What can hang from each mark:
rumog: futi gesad
zisol: futi
futi: zisol
noti: gesad
zabigug: lipu piza
sabop: gesad mevedi zisol
kisi: mekek puve
mekek: gesad kisi
piza: givil
lipu: kisi mevedi
viga: givil noti
gesad: mekek sabop

Every row comes from one small tree of marks. The marks that hang from a mark follow it in brackets, in alphabetical order. Every link used is in the known rows. Which tree was each row made from?
Known rows:
kisi{mekek{gesad{sabop{mevedi zisol{futi}}}} puve}: [ -3 -14  -5  -8  22   9   6  22  12  20   5   3  13 -18  22   2   6 -26
  29  -3  -7  17  18 -31  -2 -18 -18  -1  20  20   6  -6   7 -44  -8 -10
   8   4  -6 -10 -18  27 -20   3  17  22  11  20   4 -15  16   1  -7   4
  -9  23   1   8 -17 -25   4  22]
zabigug{lipu{kisi{mekek{gesad} puve} mevedi}}: [  1 -13   3   6  21  -4  -7   8   1  13   5 -15   3  -6   0   7  -1  -2
   6   6 -15   2  11 -13 -17 -19  14   0  20   1  -9 -16   8 -10  -4  -3
  -9   5 -19  -3   8  -4 -17  -2   3  15   9  13   8 -13   2  14 -22  11
 -17  27  -3  15 -30 -10  28  17]
piza{givil}: [ 6  1  2 -6  3  0 -6  0 -2  4  3 12 -1  3 -4  3 -2 -7  1  2  5 -7 10  3
  0 -1 -2 -7 11  0 -6  5  6 13  3  9  1 -6  8 -9  2  0  4 10  3 -1  4  7
  4 -1  4 -1  3 -3 -5  1 -8  2  1 -1 -3  8]
kisi{mekek{gesad} puve}: [  0 -11  11  -2  25  -3  -4   2  -3   9  -2  -1  12 -10   8   6   4  -5
   5  -3  -3   8   6 -15  -4  -8   0   0  11  -5  -7   3  17  -7  -6  -7
  -4   9   0 -11  -1  -1 -17   5  12  16   8  17  -1 -12  14   7 -12   6
  -8  24  -3  12 -18  -9   4  13]
rumog{gesad{mekek}}: [  1  -8   9  -6  -8   0   2  18  -1   2   5  12  -1  -8  -1   0  -8   5
  14   3   4   4   2   0   4  -1  -3  -3  14  -9   5   7   3 -16  -4   3
  -1   1   2 -11 -10   7  -3   1   9   7   7  14  15 -11  -1   5   0   3
  -6   0  -5  11   0  -3  -6  16]
futi{zisol}: [  8  -4   7  -5   7   4   4   6   2   5  -1   9   4   2   1   6   2 -16
  18   3   0   0   5   2   6  -4  -5  -7   7   0   4   4   4 -12   0   6
  -2   2   0 -10  -6   3   0  10   2   4   6  12   9  -4   3  -3   5  -4
  -8   2  -3   0   4  -3  -5  10]
sabop{gesad mevedi zisol{futi}}: [  2  -5  -9  -7   5  13   9  20  12  12   7  11   5  -9   8  -3 -15 -22
  29   4  -2   3  11 -14  10 -15 -17  -1  14  15   6  -8  -6 -32  -3  16
  10  -4  -6 -12 -15  25  -4   2   1  12  14  10  10  -6   9  -4   2   1
  -3  -2  -2   2  -5 -17  -1  18]
sabop{mevedi zisol}: [  5  -3  -7  -2  10   7   6   8   7  12  -3   9   8  -3   4   0 -15 -21
  10   5  -3  -3   9  -3   9  -3  -9  -4   5  14   6 -10  -3 -11   3  14
  10   0  -6  -9  -5   8   1   6   2   4   7   2  12  -5   3  -6   5  -2
  -6  -1  -6   0  -1 -19  -7  15]
zabigug{piza}: [  6   0   3  -7   6   3  -3   3   1   7   2   8  -5   4  -4   4  -1  -4
   0   5   4 -10   9   7  -1  -1  -3 -10  11  -2  -2   0   6   9   3   9
   1  -4   3  -9   5  -4   8   9   4  -3   4   8   7  -3   1  -1   6  -4
  -6  -1  -8   0  -4   0   0   9]
noti{gesad{mekek{kisi} sabop}}: [ -1 -13   8  -3  -9  -4  -2  23   4  10  -8  21   4 -18   5   1   1   0
   9  -2  11  12  10  -6  -2   0  -6  -9  10  -6  24  15   6 -19   0 -15
   8   1   2  -7  -9   5  -8   0  18   1   5  19  20 -15   0  -2  -7   5
  -5  17  -2  16   1   0 -14  18]
gesad{mekek{kisi{puve}} sabop{mevedi zisol{futi}}}: [ -1 -13  -5  -6   6  13   9  34   5  16  -2   7   8 -25  14   4   1 -30
  27  -9   1  16  11 -22  -4  -9 -16 -10  21  12  17  -3   7 -57  -5  -6
  21   6  -9  -6 -17  29  -8  -2  13  12  19  15  21 -17   9  -9  -6   3
 -15  24   0  13  -5 -23 -10  24]
viga{noti}: [  5  -2   7  -1   4  -4  -3  -3  -7   1  -8  10  -1  -2  -1  -1  -5   0
   4   1   3  -2   5   5   5   1   3  -3   2   0   4   5   3   8  -6   6
   3  -1   5 -12   0  -4   6  10   6  -6  -3   9   4  -1   3  -6   0  -2
  -1   5  -5   3   6   0  -4   3]
viga{givil noti{gesad{sabop{zisol}}}}: [  0  -8   0 -11   2  -4  -4  11  -1   2  -1  19  -4 -11  11 -13   2  10
  13  -2  10   4  19 -11   4  -9  -3  -3   8  13  14  10  -1  -2  -7  -3
  11  -8  12 -12 -11  11   0  12  17 -14 -10  13  -1  -3   6 -12   5   0
   7  11   0   2  11  -4  -4  12]
sabop{mevedi zisol{futi}}: [  6  -2  -7  -5  12  13   9  14   9  12   2   9   5  -2   9   1 -11 -28
  24   2  -4  -1  10  -5   9  -9 -13  -5  11  15   8  -9  -1 -26   0  13
   7  -2  -6 -10 -11  17   2   8   3   7   9   5  12  -4   6  -9   6  -3
  -8   1  -2  -2  -1 -14  -3  13]
mekek{gesad{sabop{mevedi zisol{futi}}}}: [  1  -9  -9  -9   5   9   7  23  19  18   5  15   8  -9  16   1  -5 -23
  29   3  -6   6  20 -18   7 -11 -22  -3  16  21  13  -5  -2 -31  -2   1
   7  -6  -4 -12 -20  26  -9   5  12  12   3  15  12 -11  11  -4   2   0
  -3  -1  -2   2  -8 -15  -1  20]
viga{givil noti}: [  7   0   5  -8   4  -4  -5  -5  -9  -4  -5   9   1  -1  -2  -4  -2   8
  -2   1   7  -5   5  -2   5   2   7  -3   4  -2  -8   5   5  15  -8  13
   4   0   9 -11   2  -2   3  12   6 -14  -6   6  -1  -1   6  -8   0  -4
  -1   6  -5   3   8  -2  -4   8]
rumog{futi{zisol} gesad{mekek{kisi} sabop{mevedi}}}: [  4 -16   6 -11 -12  10  12  42  12  12   6  18   4 -15  11   5  10 -19
  44   0   2  15   9 -17   1  -6 -13  -7  29   1  19   8  -1 -67  -7  -8
   9   0  -3  -9 -25  34 -14  -4  14   9  14  21  27 -23   1  -2  -3   1
 -13  11  -1  12   2 -23 -14  26]
mekek{gesad{sabop{mevedi zisol}} kisi}: [  2 -13  -8  -7  10   5   3  19  15  20  -2  16  17 -12  13   3  -7 -19
  15  -1  -1   6  15 -20   4  -5 -17  -3  14  14  12  -4   0 -23   1  -1
  11  -2  -6  -8 -13  19 -13  -1  14   9   6  12  16 -17  12  -3  -6   2
  -5   8  -6   8 -11 -21 -10  22]
mekek{gesad{sabop{mevedi zisol{futi}}} kisi{puve}}: [  1 -16  -5  -8  19  10   6  25  10  19   0   8  12 -21  21   7   4 -27
  29  -8  -4  14  17 -28  -3 -14 -18  -5  22  16  14  -5   8 -48  -3  -8
  14   2  -7  -9 -17  28 -15   2  15  15  14  17  12 -16  16  -6  -8   4
  -9  22   0   9 -12 -23  -4  21]
kisi{mekek{gesad{sabop{zisol}}} puve}: [ -5 -17   1  -7  25   2   0  14   3  15   5   2  12 -17  16   1   6 -13
  18  -4  -2  16  16 -26  -4 -16 -11  -1  15  13   2   3  11 -23  -6 -13
   2   6  -2 -11 -13  13 -21   3  17  20   8  22  -1 -14  17   4  -7   7
  -5  23   0  10 -16 -13   4  20]
noti{gesad{mekek}}: [ -1  -6  10  -1  -7  -4  -2  14   1   6  -5  16  -2 -10   0  -1  -8   5
   6   3   5   4   7   5   5   1  -3  -6   6 -11  17   9   5  -5   0  -3
   3  -1   3 -10  -5  -2   0   5  12   1  -1  13  14  -8  -3  -1  -1   3
  -5   7  -3  10   1   3  -8  12]
sabop{gesad}: [  2  -6   4  -5   0   1   1   5   4   5   2  10   5  -6  -3  -1 -10  -2
  10   7   4   1   5  -4   6  -5  -5  -1   7   0  -1   4   0  -3  -1  10
   3   0   0 -12  -3   2  -7   3   0   8   9  13   6  -6   7   4  -2   3
  -1  -1  -6   6  -3  -3  -3  14]
lipu{kisi{mekek}}: [  1  -4   7   7  15  -1   0  -1  -3   6  -4  -6   6  -1  -7   3   5 -12
   9   1  -3   5   1  -4  -9  -9   4  -3   9   3  -6  -1   9  -7  -3  -5
  -3  10  -8  -6   2  -7 -11   4   1  10  10  14   6  -5   6   5 -12   5
  -6  18  -6  11 -10  -2   5  13]
zabigug{lipu piza}: [  7  -3   1  -7   5   3  -6   7   2   8   8   4 -10   7  -6   5  -3   3
  -2   8   1 -15  12  12  -7  -3   6 -12  19   2  -5  -6   3   8   4  10
   1  -9  -2  -6  11  -7  11   6   0  -6  -1   4  12  -3  -4   2   7  -4
  -9  -5  -9   0 -10   1   9   9]
mekek{gesad{sabop{mevedi zisol{futi}}} kisi}: [  3 -13  -7  -9  11  10   7  25  17  20   2  16  14 -12  17   5  -3 -25
  29  -4  -2   9  18 -24   3 -11 -20  -5  19  16  14  -3   1 -39  -1  -1
   9  -3  -6 -10 -19  28 -12   1  14  11  10  14  15 -15  13  -6  -4   1
  -7  10  -2   6 -11 -17  -6  21]
viga{givil noti{gesad{sabop{mevedi}}}}: [  3  -3  -1  -7 -10  -7  -4   7   5   5 -11  20   1 -11   7 -11   3  10
   2   7   6   1  15  -7   5   5   0  -1   5  11  14   4  -5   1  -7  -2
  17  -5   9 -11  -5   5  -2   8  15 -18 -12  10   7  -9  -3  -8  -1   0
   3   8  -5   4  12 -17  -9  14]

Write each row's tree:
[ -1 -11  -6  -7  -2  14   9  33   9  14   5  13   8 -20   7   1 -16 -21
  28  -5   4  10   7 -21   6 -13 -16  -4  20   3  10  -4  -1 -46  -6  13
  13  -2  -8  -8 -17  32  -7  -6   7  14  19  12  19 -13  11  -4  -7   3
  -9   9  -1  13  -9 -18  -8  24]  sabop{gesad{mekek{kisi}} mevedi zisol{futi}}
[  0  -6  -9  -4   4   8   5  14  11  13   3  11   8  -9   3  -4 -18 -15
  15   7  -2   1  10 -11  10  -9 -13   1   9  13   4  -9  -7 -17  -1  16
  13  -3  -6 -12  -9  16  -7   0   0  10  11   7  10  -8   7  -2   1   2
  -1  -4  -6   3  -5 -22  -5  19]  sabop{gesad mevedi zisol}
[ -4 -16   1  -6   9   7   3  25  -3  12  -2   6   8 -24   8   5   1 -17
  16  -9   6  16   9 -17  -6  -7 -10 -11  15   5  13   6  12 -36  -3 -10
  15   6  -5  -6 -11  16 -10  -1  14  10  16  17  16 -14  11  -6  -6   5
 -11  24   1  16  -4 -12 -10  22]  gesad{mekek{kisi{puve}} sabop{zisol}}
[ -1 -13  -4  -6  -5   9   7  37  13  18  -3  22   4 -21  15  -1  -4 -19
  29  -5   5  14  16 -16   2  -9 -17  -8  18  10  31   3   0 -49  -1  -8
  16  -4  -4  -7 -20  27  -6  -1  19   5   9  15  23 -15   2  -9  -3   3
  -7  16   1  11  -1 -14 -12  22]  noti{gesad{mekek{kisi} sabop{mevedi zisol{futi}}}}
[  2  -8  -2  -3 -12   3   3  22  10  16  -9  14  14 -15   1   4  -6 -16
   4   3   4   9   6  -8   1   9 -10  -8  10   3  13   1   1 -24  -2  -2
  16   6  -7  -6  -7  11  -8  -5  11   2   8  12  27 -19   0  -1  -8   1
 -12   9  -8  14  -2 -17 -17  23]  gesad{mekek{kisi} sabop{mevedi}}
[ -3 -15  -4  -6   6  15   8  33   3  13   4   5   7 -29  11   2  -9 -22
  29 -10   1  15   7 -25   0 -16 -14  -4  22   3  10  -6   6 -55  -9   6
  20   3 -10  -8 -15  32 -10  -6   8  18  24  14  15 -15  14  -4 -11   7
 -12  22   1  16 -10 -25  -6  25]  sabop{gesad{mekek{kisi{puve}}} mevedi zisol{futi}}
[ -3  -7  -7  -7  -7  14  10  31  11  13   9  12   2 -16   6  -3 -17 -18
  29   2  -1   8  10 -16  10 -14 -18  -1  17   8   8  -6  -5 -39  -7  15
  11  -4  -6 -11 -18  30  -5  -3   5  14  14  12  16 -10   8  -3   0   2
  -6  -1  -2   8  -7 -16  -3  22]  sabop{gesad{mekek} mevedi zisol{futi}}
[ -2 -16   1  -8  10  11   7  31  -1  12   2   6   4 -23  13   6   5 -24
  30 -13   6  19  11 -20  -7 -14 -13 -12  21   7  15   7  13 -51  -6 -10
  13   5  -5  -7 -17  25  -8   1  14  13  18  19  15 -12  13  -9  -5   3
 -13  26   4  13  -3  -8  -7  21]  gesad{mekek{kisi{puve}} sabop{zisol{futi}}}
[ -3 -14   9  -3   2   3  -1  19  -6   6  -2   4   7 -25   0   5  -4  -3
   9  -6   7  12   1 -15  -4  -7  -2  -5  15 -13   2   7  12 -26  -6  -1
  12   7  -4  -8  -4   9 -12  -5   7  13  19  18  12 -15  11   3 -15   8
  -9  23  -2  20  -9 -11  -9  21]  sabop{gesad{mekek{kisi{puve}}}}
[  2 -12   4 -12 -18   9  13  39  14  10  10  17  -2 -11   9   1   7 -17
  45   7  -3  12  12 -12   5  -6 -16  -5  27   6  18   5  -5 -60  -8  -5
   7  -1  -1 -11 -27  31 -11  -1  12  10   8  22  24 -20  -1  -1   4  -1
 -10   1  -2   7   4 -21  -9  25]  rumog{futi{zisol} gesad{mekek sabop{mevedi}}}
[  2 -11  10  -1   8   2   0  13  -9   6  -8   2   8 -18   0   9  -1 -10
   4  -8   5   8  -1  -7  -6   1   1  -9  11 -13   4   5  16 -20  -3  -3
   9  10  -4  -6   0   2  -6   0   9   6  15  13  15 -12   7  -2 -11   4
 -14  25  -2  17  -5  -8 -10  16]  gesad{mekek{kisi{puve}}}
[  2 -10  11  -1  -2  -3  -2  16  -2   7  -9  17   3 -14   2   3  -6   3
   6  -4   9   6   5  -1   1   1  -1  -7   9 -16  18  10   9 -13   1  -5
   4   1   1  -7  -4   0  -2   2  15   1   6  13  17 -12   0  -3  -8   6
  -8  17  -2  16  -1   1 -12  13]  noti{gesad{mekek{kisi}}}
[ -1 -12  -2  -8   8   2   1  14  11  14   6  14   7  -6  10   0  -5 -10
  18   3  -1   6  18 -14   5 -10 -16  -3  11  13   8   4   1 -11   0  -2
   1  -5   0 -12 -14  13 -10   6  13  11   1  17   7  -9  13  -2   3   2
   1   0  -3   3  -7  -4  -1  18]  mekek{gesad{sabop{zisol}}}
[  3 -12   5  -6   6  -2  -2  11   7  13  -4  15  14  -8   7   7   1  -6
   9  -1   4   7  11 -13  -1  -1  -9  -6  11   1   7   9   8  -9   1  -7
   1   1   0  -9  -8   6 -14   2  14   7   5  18  12 -15  11   2  -8   3
  -4  10  -6  10  -9  -3  -8  17]  mekek{gesad{sabop} kisi}
[  4  -3   1   8  12  -2   0   1   2  11  -2  -5   7   2  -7   3  -6 -14
   6   7  -6   1   5  -5  -8 -12   7  -2   5   2  -5  -9   4  -2  -1   5
 -11   9 -15  -5   5  -6 -12   2  -1  10  13  10   9  -7   0   9 -15   5
 -13  19  -5  11 -12  -4  14  14]  lipu{kisi{mekek} mevedi}
[ -4  -8  -7  -5  -9   9   5  25  10  13   5  12   6 -16   1  -5 -21 -11
  15   5  -1   5   8 -12  10  -7 -14   0  12   6   6  -7  -7 -24  -5  15
  14  -3  -6 -11 -12  20  -6  -5   5  12  10   9  16 -12   7   0  -2   3
  -4  -3  -6  10  -7 -20  -7  24]  sabop{gesad{mekek} mevedi zisol}
[  1  -6  -6 -10  -3  -2  -2  13   5   7  -5  20   0 -13  12 -14  -2   4
  10   3   5   3  19 -13   7  -4  -5  -1   7  19  17   0  -7  -8  -7   1
  18  -8   8 -11 -11  15  -1   8  16 -15 -10   8   5  -6   2 -13   3   0
   4   8  -3   2  11 -20  -7  15]  viga{givil noti{gesad{sabop{mevedi zisol}}}}
[ -3 -14  -9   2  11   3  -1  20  15  21   7  -3   7  -7   6  -2   2 -13
  17   7 -14   7  18 -19 -11 -17  -5   0  24  26   2 -17  -4 -27  -4  -9
   6  -2 -17  -5  -7  13 -18  -5   7  13   1  14  14 -15   6   8 -12   8
  -5  10  -6  11 -27 -20  14  24]  zabigug{lipu{kisi{mekek{gesad{sabop{mevedi zisol}}}}}}
[ -5 -12   1   5  13  -1  -2  10   8  17  -4  -7  12 -16   5   3  15 -15
  11   3 -12  15  10 -24 -14  -9  -6   1  17  15   1  -8   8 -28  -7 -20
  11  11 -12  -7  -6   6 -26  -2  10  17   7  21   9 -17  10  10 -20  11
  -6  27  -7  16 -20 -24   6  22]  lipu{kisi{mekek{gesad{sabop{mevedi}}} puve}}
[ -2 -14  -6  -4   4   8   5  28   4  17  -5   7  11 -25   9   3  -3 -23
  14  -5   1  15   9 -19  -3  -3 -12  -9  15  11  15  -4   6 -41  -2  -6
  23   6 -10  -5 -11  20 -10  -4  13   9  15  13  21 -18   7  -6  -8   4
 -13  22  -2  16  -5 -27 -14  26]  gesad{mekek{kisi{puve}} sabop{mevedi zisol}}
[  5  -3   8  -6   1  -9  -7  -2  -8  -4  -8  16  -4  -6   3  -8   0  18
   0   0   9  -3  10  -1   5   0   8  -1   4  -5   6   9   3  14  -6   4
   4  -4  13 -12   0  -4   4  14  13 -17 -11   8  -2  -1   1  -8  -1   0
   3  11  -3   4  10   0  -3   6]  viga{givil noti{gesad}}
[  2  -9  -8 -12   2  11  12  29  14  11  10  15   2  -9  15  -3  -4 -19
  39   4  -2   7  16 -14   6 -12 -19  -3  20  25  16  -3  -8 -46  -3   0
   9  -4  -3 -12 -24  29  -5   4   9  10  12  14  15 -11   2  -4   8  -1
  -3  -2  -1   1   3 -19  -4  20]  rumog{gesad{sabop{mevedi zisol{futi}}}}
[  8  -1  -1 -11   1   3 -12   8  -1   8  14   8 -16   8  -8   4   3   4
  -7   5   4 -19  18  12 -11  -5   6 -13  28   3 -12  -4   3  18   4  11
   2 -17   6  -6  13  -1  15   7   2  -9  -2   3   9  -1  -3   2   8  -5
  -9  -6 -10  -2 -11   0  11   7]  zabigug{lipu piza{givil}}
[ -4 -15  -4  -5  21   4   1  17  10  20   1   3  15 -18  18   0   2 -19
  15  -1  -7  14  16 -28  -1 -12 -14   1  15  18   4  -6   6 -28  -6 -10
  10   5  -5 -10 -12  17 -21   0  16  19   8  18   5 -17  14   4  -9   6
  -6  21  -3  10 -18 -28   0  23]  kisi{mekek{gesad{sabop{mevedi zisol}}} puve}
[  0 -16  -1  -9  14   3   0  16   8  15   2  15  13 -10  12   4  -3 -13
  17  -4   4   8  15 -19   1  -9 -14  -5  13   9  10   5   6 -18   1  -5
   3  -2  -1  -9 -13  15 -13   2  15  10   7  16  10 -13  15  -3  -5   3
  -3  10  -2   8 -10  -6  -6  19]  mekek{gesad{sabop{zisol}} kisi}
[ -2 -14   7  -5  18  -4  -3   9   3  13   0   2  13 -14  11   4  11  -7
   9   0  -2  15  12 -20  -6  -8  -6  -2  12   5  -1   6  13 -15  -7 -16
   0   9   0 -11  -7   4 -22   3  16  17   6  23   1 -15  13   9 -11   6
  -6  24  -3  12 -15 -10   2  18]  kisi{mekek{gesad{sabop}} puve}
[  2  -5 -10  -5   3   7   6  15  14  16  -1  12   9  -6   7  -2  -9 -23
  14   7  -2   3  14  -7   7  -2 -15  -5   6  24  12  -6  -5 -18   2   4
  14  -1  -6  -9 -11  13  -5   4   5   3   5   9  15 -10   4  -6   6  -2
  -4  -1  -6   1   1 -20  -8  19]  gesad{sabop{mevedi zisol}}
[ -4 -15  -4  -4   5  10   4  27   2  13   0   5  11 -28   5   1 -12 -15
  15  -6   1  12   5 -22   0 -10 -11  -2  17   1   7  -6   4 -40  -6   6
  22   4 -10  -7  -9  23 -12  -8   7  15  22  12  16 -16  12  -2 -13   8
 -10  21  -2  18 -10 -29 -10  26]  sabop{gesad{mekek{kisi{puve}}} mevedi zisol}
[ -3  -9   7  -3 -15  -4  -1  21   7   9  -4  20  -1 -14   3  -3  -1   3
  10   5   7  10  13   0   2   1  -8  -7   8  -1  22  13   1 -12  -1 -12
   7  -1   4 -10 -11   3  -5   2  16   1  -2  19  16 -12  -3   0  -1   4
  -2   7  -2  10   4   2  -9  16]  noti{gesad{mekek sabop}}
[ -1 -11   6  -4  -7   2   0  18   0   7   0  12   8 -16  -4   3 -11  -2
   9  -2   9   8   1 -10   1  -4  -5  -4  13 -12   3   8   6 -17  -5   6
   6   2  -2  -8  -6   9 -10  -6   6   9  15  16  15 -14   8   4 -12   5
  -7  10  -5  17  -7  -4 -10  20]  sabop{gesad{mekek{kisi}}}
